Known rows, with every step that occurs:
leder/fenuz: [ 1.16 -1.07 -0.35  0.68  0.20  0.18 -0.16 -0.34 -0.41 -0.51  1.42 -1.06
 -0.14  0.59  0.93  1.30 -1.25 -2.05  1.50  1.69 -1.49  1.77]
leder/vavi/vona: [ 1.38 -0.59 -1.42  1.04  0.74  2.02  2.46  0.31 -1.10 -0.45 -0.82  1.01
  1.18  0.79 -1.09 -1.28 -1.87 -0.48 -0.49  1.36 -1.88  1.85]
leder/vavi/vona/kadut/kuze: [ 1.46 -1.24 -2.58  0.89  0.76  3.68  2.30  1.30 -1.20 -2.63  1.74 -0.22
  1.02 -0.53 -3.86  0.20 -0.48  0.06 -1.88  0.63  0.37 -0.27]
leder/fenuz/kuze/kadut: [ 2.43 -3.65 -2.22  2.34  2.34  0.14 -1.60  0.59  0.44 -1.39 -0.69 -1.75
 -1.30 -0.78 -2.24  1.32 -0.11  0.41 -0.20  1.83 -0.63  2.71]
kadut/leder: [-1.74  0.70 -2.62  0.39  0.34  0.45 -0.37 -1.28 -0.58  0.01  1.95 -0.20
 -0.61 -1.07 -0.67  1.68 -0.63 -0.12 -0.65  0.13 -0.52 -0.81]
leder/fenuz/kuze/vona: [ 3.38 -6.02 -0.32  3.46  1.08 -1.98  0.31 -0.67  0.84 -0.31 -0.42 -1.50
 -1.80  1.04 -1.70  0.89 -1.07 -0.91  0.53  1.32 -1.20  2.35]
vona/fenuz/kuze/kadut/leder/vavi: [-0.01 -2.24 -2.72  0.96  3.42  2.68 -1.22  0.35 -2.32 -2.80 -0.34 -1.06
 -2.46 -4.38 -5.47  2.16 -0.19  1.61 -2.28  2.33 -0.53  1.45]
kadut/kuze: [-0.87 -1.24 -2.38  1.01  0.78  0.66 -1.02  0.75 -0.05  0.67  2.93 -1.19
 -0.32 -2.00 -1.07  1.70  0.27  0.08 -0.18  0.75  1.14 -0.30]
kuze/kadut/leder: [-1.33 -1.20 -4.72  0.38  1.69  1.45 -1.54 -1.83 -0.01 -1.15  1.73  0.37
 -1.77 -1.84 -2.00  2.11 -1.18  1.31 -1.45  1.30 -0.19 -0.47]
vona/fenuz/kuze/leder/tapi: [ 3.55 -1.40  1.63  1.96  2.62 -0.17  0.40 -0.68  0.05 -1.35 -1.73 -5.13
 -0.83 -2.71 -3.30 -2.48 -0.65  1.40 -1.59  0.23  0.56 -1.39]
vona/kadut/kuze: [ 0.01 -0.45 -1.40 -0.27  0.10  1.72 -0.23  0.87 -0.18 -2.14  2.69 -1.35
 -0.01 -1.38 -2.70  1.40  1.45  0.71 -1.45 -0.73  2.26 -2.05]
fenuz/kuze: [ 0.87 -0.60  0.24  1.25  0.62 -0.99 -0.29  1.38  0.46  0.30 -1.91 -1.23
 -0.19 -0.44 -1.75 -0.61  1.67  1.18 -0.78 -0.97  0.50  0.88]
fenuz/kuze/tapi: [ 1.12 -3.06 -2.08  1.69  1.88 -0.48 -0.77 -0.18  0.27 -0.31 -1.98  0.14
 -0.25  0.35 -2.00 -2.16 -0.25  0.96 -1.49  1.05 -0.13 -0.64]
fenuz/kuze/kadut/leder/vavi: [-0.23 -3.33 -5.29  2.87  3.20  1.54 -1.57  0.22 -1.02 -1.44 -0.83 -0.73
 -0.05 -3.05 -3.39  2.00  0.17  1.44 -0.56  2.20 -0.41  0.36]
vavi/leder/fenuz/kuze: [ 1.41  0.36 -1.99  1.27  2.27 -2.15  0.41  0.40  1.01 -0.28 -1.53 -2.36
 -0.39 -2.52 -2.11  0.07  0.32  0.00 -0.20 -0.39 -1.26  2.31]
vona/kadut/kuze/leder/fenuz: [ 1.74 -2.25 -3.15  0.47  1.21  0.27  0.36 -1.32  1.01 -2.05  3.18 -4.24
  0.35 -1.66 -1.89  0.95 -1.33 -0.82  0.59  0.53  2.02 -1.90]
kadut/kuze/leder: [-0.10 -1.83 -3.87  0.90  1.59 -0.98 -0.09 -1.12  1.65  1.02  2.05 -3.21
  0.10 -2.87 -0.97 -0.08 -1.22  0.47  0.34  0.24  2.30 -2.16]
kadut/leder/vavi/vona: [-0.21  0.02 -4.07  1.49  1.19  2.42  2.11 -1.00 -1.60 -0.58  1.09  0.92
  0.22 -0.17 -2.05  0.52 -2.38 -0.71 -1.19  1.36 -2.42  1.00]
kadut/leder/tapi: [ 0.32 -0.30 -2.39  2.86  1.33  1.64 -0.60 -1.76 -1.12 -0.71  2.75 -1.58
  0.22 -1.27 -0.03  1.49 -1.36 -0.31 -0.09  1.31 -1.62 -2.19]
vavi/vona/fenuz: [ 1.36  1.57  2.34 -1.58  0.25  1.94  2.17 -0.24 -1.11 -1.24  0.12  0.61
 -2.92  0.05 -3.49 -1.71 -1.65  0.68 -4.11 -0.50 -0.79  2.49]
leder/vavi: [ 0.26 -1.22 -0.83  0.99  0.66  1.20  0.22  0.65 -1.25 -0.43 -0.71  0.09
  1.64 -0.52  0.45  0.58 -0.35 -0.92  1.85  1.81 -0.82  0.22]
fenuz/kuze/vona/tapi: [ 2.21 -4.21  2.05  2.50  0.95  0.08  3.08  0.20 -0.12 -2.26 -2.10 -1.11
 -2.01  0.35 -3.18 -1.13  0.70  1.05 -1.19  1.30  0.60 -0.28]
vona/fenuz/kuze/leder: [ 1.67 -0.29  1.58 -0.58  1.80 -1.51  0.75 -0.26  0.59 -0.67 -2.42 -3.49
 -1.84 -2.60 -3.84 -2.28 -0.19  1.66 -2.09 -1.16  1.58  0.05]
kadut/kuze/vona: [ 0.45 -5.33 -2.84  2.37  1.19 -0.56 -0.20 -0.92  0.85  0.27  3.13 -0.66
 -1.73 -1.42 -1.39  1.65 -1.17  0.14 -0.27  1.33  0.76 -0.52]
kuze/leder/vavi/vona/fenuz: [ 2.27 -0.31 -0.21 -0.85  1.96  1.60  3.20 -1.42 -0.83 -1.48 -1.38 -1.28
 -0.65 -1.27 -3.23 -3.04 -3.44 -0.03 -1.65  1.01 -0.73  0.98]

Rows:
[ 2.80 -4.10  1.07  1.62  0.29 -0.93  0.96 -0.10  1.14 -2.62 -1.88 -0.31
 -0.94  1.18 -4.15 -0.93  1.37  1.73 -2.41 -1.65  1.14 -0.98]	fenuz/kuze/vona/kadut
[ 0.91 -2.88 -4.22  1.51  1.89 -0.89 -0.37 -1.38  1.19  0.48  3.48 -4.22
 -0.18 -2.28 -0.20  1.37 -2.52 -1.49  1.98  1.91  0.82 -0.34]	kadut/kuze/leder/fenuz
[-0.29 -1.89 -4.20  2.02  2.53  0.44 -1.67 -0.42  0.31 -0.99 -0.17 -0.76
 -1.81 -2.40 -3.90  1.47  0.34  2.45 -2.29  0.36  0.27  0.08]	fenuz/kuze/kadut/leder
[ 1.32 -2.17  0.67 -0.03  2.11  0.51 -0.76  0.05 -1.24 -1.69 -1.61 -0.26
 -2.52 -1.05 -3.86 -2.06 -0.57  1.09 -3.28  1.23 -0.30  0.46]	vona/fenuz/kuze/tapi
[ 0.73 -4.78 -0.68  2.00  1.01  1.74  2.40 -0.37 -0.33 -2.06  2.74 -1.25
 -2.31 -1.25 -2.21  1.11 -0.77 -0.01 -0.47  2.99  1.46 -1.28]	kadut/kuze/vona/tapi
[-0.53 -0.46 -3.17  0.98  0.55  0.74 -0.53 -1.56 -1.02 -0.54  3.33 -1.05
 -0.96 -0.42  0.02  2.96 -1.95 -2.09  0.81  1.56 -2.01  0.94]	kadut/leder/fenuz
[ 2.69  0.28  1.08 -0.39  1.88 -0.75  2.77 -0.71  0.86 -0.66 -2.67 -2.50
 -2.52 -1.25 -5.47 -4.10 -1.45  2.15 -4.52 -1.73  0.58  1.44]	vavi/vona/fenuz/kuze/leder
[ 0.01 -1.86 -5.91  1.73  2.65  3.45  0.96 -1.56 -1.02 -1.76  0.99  1.46
 -0.52 -0.98 -3.40  0.85 -2.90  0.67 -1.96  2.78 -1.98  1.26]	kuze/kadut/leder/vavi/vona
[ 1.34  0.99 -1.70  1.85  2.35 -0.04  0.68 -1.22  0.61 -0.91 -0.24 -1.94
  1.13 -2.75 -0.38 -0.80 -0.48  0.75 -0.35  0.17 -1.55 -1.46]	vavi/leder/tapi
[ 2.20 -0.01 -0.07  0.02  0.02  3.11  2.97  0.41 -1.06 -3.11 -0.97  1.15
  1.64  1.58 -3.15 -1.44 -0.74 -0.12 -1.73 -0.10 -0.68  0.11]	leder/vavi/vona/kadut
[-0.14  0.59 -1.85  1.24  1.00  4.67  4.73 -0.46 -3.02 -2.76  0.86  0.24
 -0.30 -0.24 -2.87 -0.11 -1.92 -0.87 -1.29  2.91 -1.81  0.11]	kadut/leder/vavi/vona/tapi
[ 2.69 -0.62 -1.66 -0.13  0.88  1.43  3.81 -1.53  0.53 -2.61 -1.82 -0.99
  2.23  0.81 -3.10 -3.23 -1.97  0.46 -1.17 -0.58  0.23 -1.77]	kuze/leder/vavi/vona/kadut
[ 1.61 -2.51 -1.88  2.16  2.16 -1.46  0.70  0.04  0.62  0.20 -3.36 -3.06
  2.00 -1.88 -1.45 -2.06 -0.19  0.57  1.59  0.77  0.74 -0.70]	fenuz/kuze/leder/vavi
[ 2.05 -1.70 -0.07  1.99  0.95 -0.85 -0.43  0.99  0.07 -0.08 -0.59 -2.19
 -0.47  0.17 -1.04  0.68  0.27 -0.87  0.68  0.70 -0.83  2.43]	leder/fenuz/kuze
[ 1.13 -0.44 -1.50  1.25  0.59  0.76 -0.08 -0.04 -0.70 -2.65  1.26 -2.18
 -0.73 -0.03 -3.51  2.37  0.86 -0.48 -1.34 -0.64 -0.34  0.01]	vona/kadut/leder/fenuz/kuze
[ 1.49 -3.56  1.57  1.13  0.20  1.20  3.22 -1.11 -0.50 -2.58 -0.09  0.19
 -2.02  0.91 -1.22 -0.47 -0.94 -0.09 -0.37  2.19  0.22 -0.90]	kuze/vona/tapi
[ 1.45 -3.27  2.01 -0.50  0.65  0.10  0.70 -1.55 -0.49 -1.53  0.48  0.42
 -3.70 -0.58 -2.47  0.17 -1.92  0.21 -2.09  0.86 -0.36  0.96]	kuze/vona/fenuz
[ 0.30 -1.10 -2.57  2.52  1.20 -0.51 -0.68 -0.18 -0.64 -0.08  1.53 -2.18
 -1.12 -0.85 -1.80  2.49 -0.27 -0.93  0.14  0.84 -1.54  1.72]	kadut/leder/fenuz/kuze
[ 0.72 -2.41 -3.65  0.74  1.71  1.34  0.64 -0.19  0.15 -2.04  1.28 -3.06
  2.36 -2.75 -2.34  0.02 -0.56  0.02  0.97  0.60  2.55 -3.43]	vona/kadut/kuze/leder/vavi
[ 0.71 -2.26 -4.41  3.30  2.70  2.74 -1.76 -2.35 -0.74 -2.01  2.51 -1.13
 -0.76 -2.09 -1.11  1.97 -1.86  0.95 -0.92  2.69 -1.37 -1.99]	kuze/kadut/leder/tapi
[ 1.76 -1.70 -1.79  0.45  1.09 -1.48  0.51 -2.25  1.23 -0.15  0.53 -2.83
  0.14 -0.15  0.67 -0.50 -2.68 -1.67  2.08  1.13 -0.41  0.02]	kuze/leder/fenuz
[ 1.78 -4.71 -1.05  3.59  1.53  0.68  2.48 -1.44 -1.17 -2.75  1.37 -2.09
 -3.05  0.05 -3.22  1.91 -1.44 -1.13 -0.35  3.08 -1.23  0.73]	kadut/leder/fenuz/kuze/vona/tapi
[ 2.82 -1.58 -3.54  0.52  1.20  1.07  2.48 -1.60  1.40 -1.92  2.96 -3.31
 -0.33 -0.16 -3.68 -0.74 -2.82 -0.52 -1.64 -0.01  0.97 -0.65]	vavi/vona/kadut/kuze/leder/fenuz
[ 1.48 -4.07 -2.29  1.17  0.18  0.66  0.68 -3.19 -0.32 -3.32  3.22 -0.13
 -1.76  1.19 -2.33  2.85 -2.32 -1.57 -0.62  1.00 -1.36 -0.77]	kuze/vona/kadut/leder/fenuz
[ 3.85 -1.55 -2.82  2.49  1.78  2.16  2.40 -1.70  1.13 -2.19  2.23 -3.72
  0.88 -0.87 -3.64 -2.22 -2.21  1.31 -2.53 -0.37  1.37 -3.61]	vavi/vona/kadut/kuze/leder/tapi
[ 0.27  2.14 -1.77 -0.77 -0.18  2.48  2.42 -1.53 -0.41 -2.54  1.67  0.95
 -0.85  1.19 -4.26 -0.29 -1.03  0.86 -4.23 -1.94 -0.42 -1.10]	vavi/vona/kadut/leder
[ 2.97 -1.33 -0.27  2.19  2.10  1.57  5.52  0.50 -0.36 -2.04 -3.88 -2.67
  0.83 -0.35 -4.09 -4.21 -1.22  0.85 -0.90  1.56  0.40  0.07]	fenuz/kuze/leder/vavi/vona/tapi
[ 1.24 -2.47 -5.00  1.89  2.44  0.95  2.31 -0.88  0.46  0.47  1.13 -2.21
  1.19 -2.15 -2.41 -1.44 -2.93  0.10  0.06  1.73  0.45 -0.51]	kadut/kuze/leder/vavi/vona
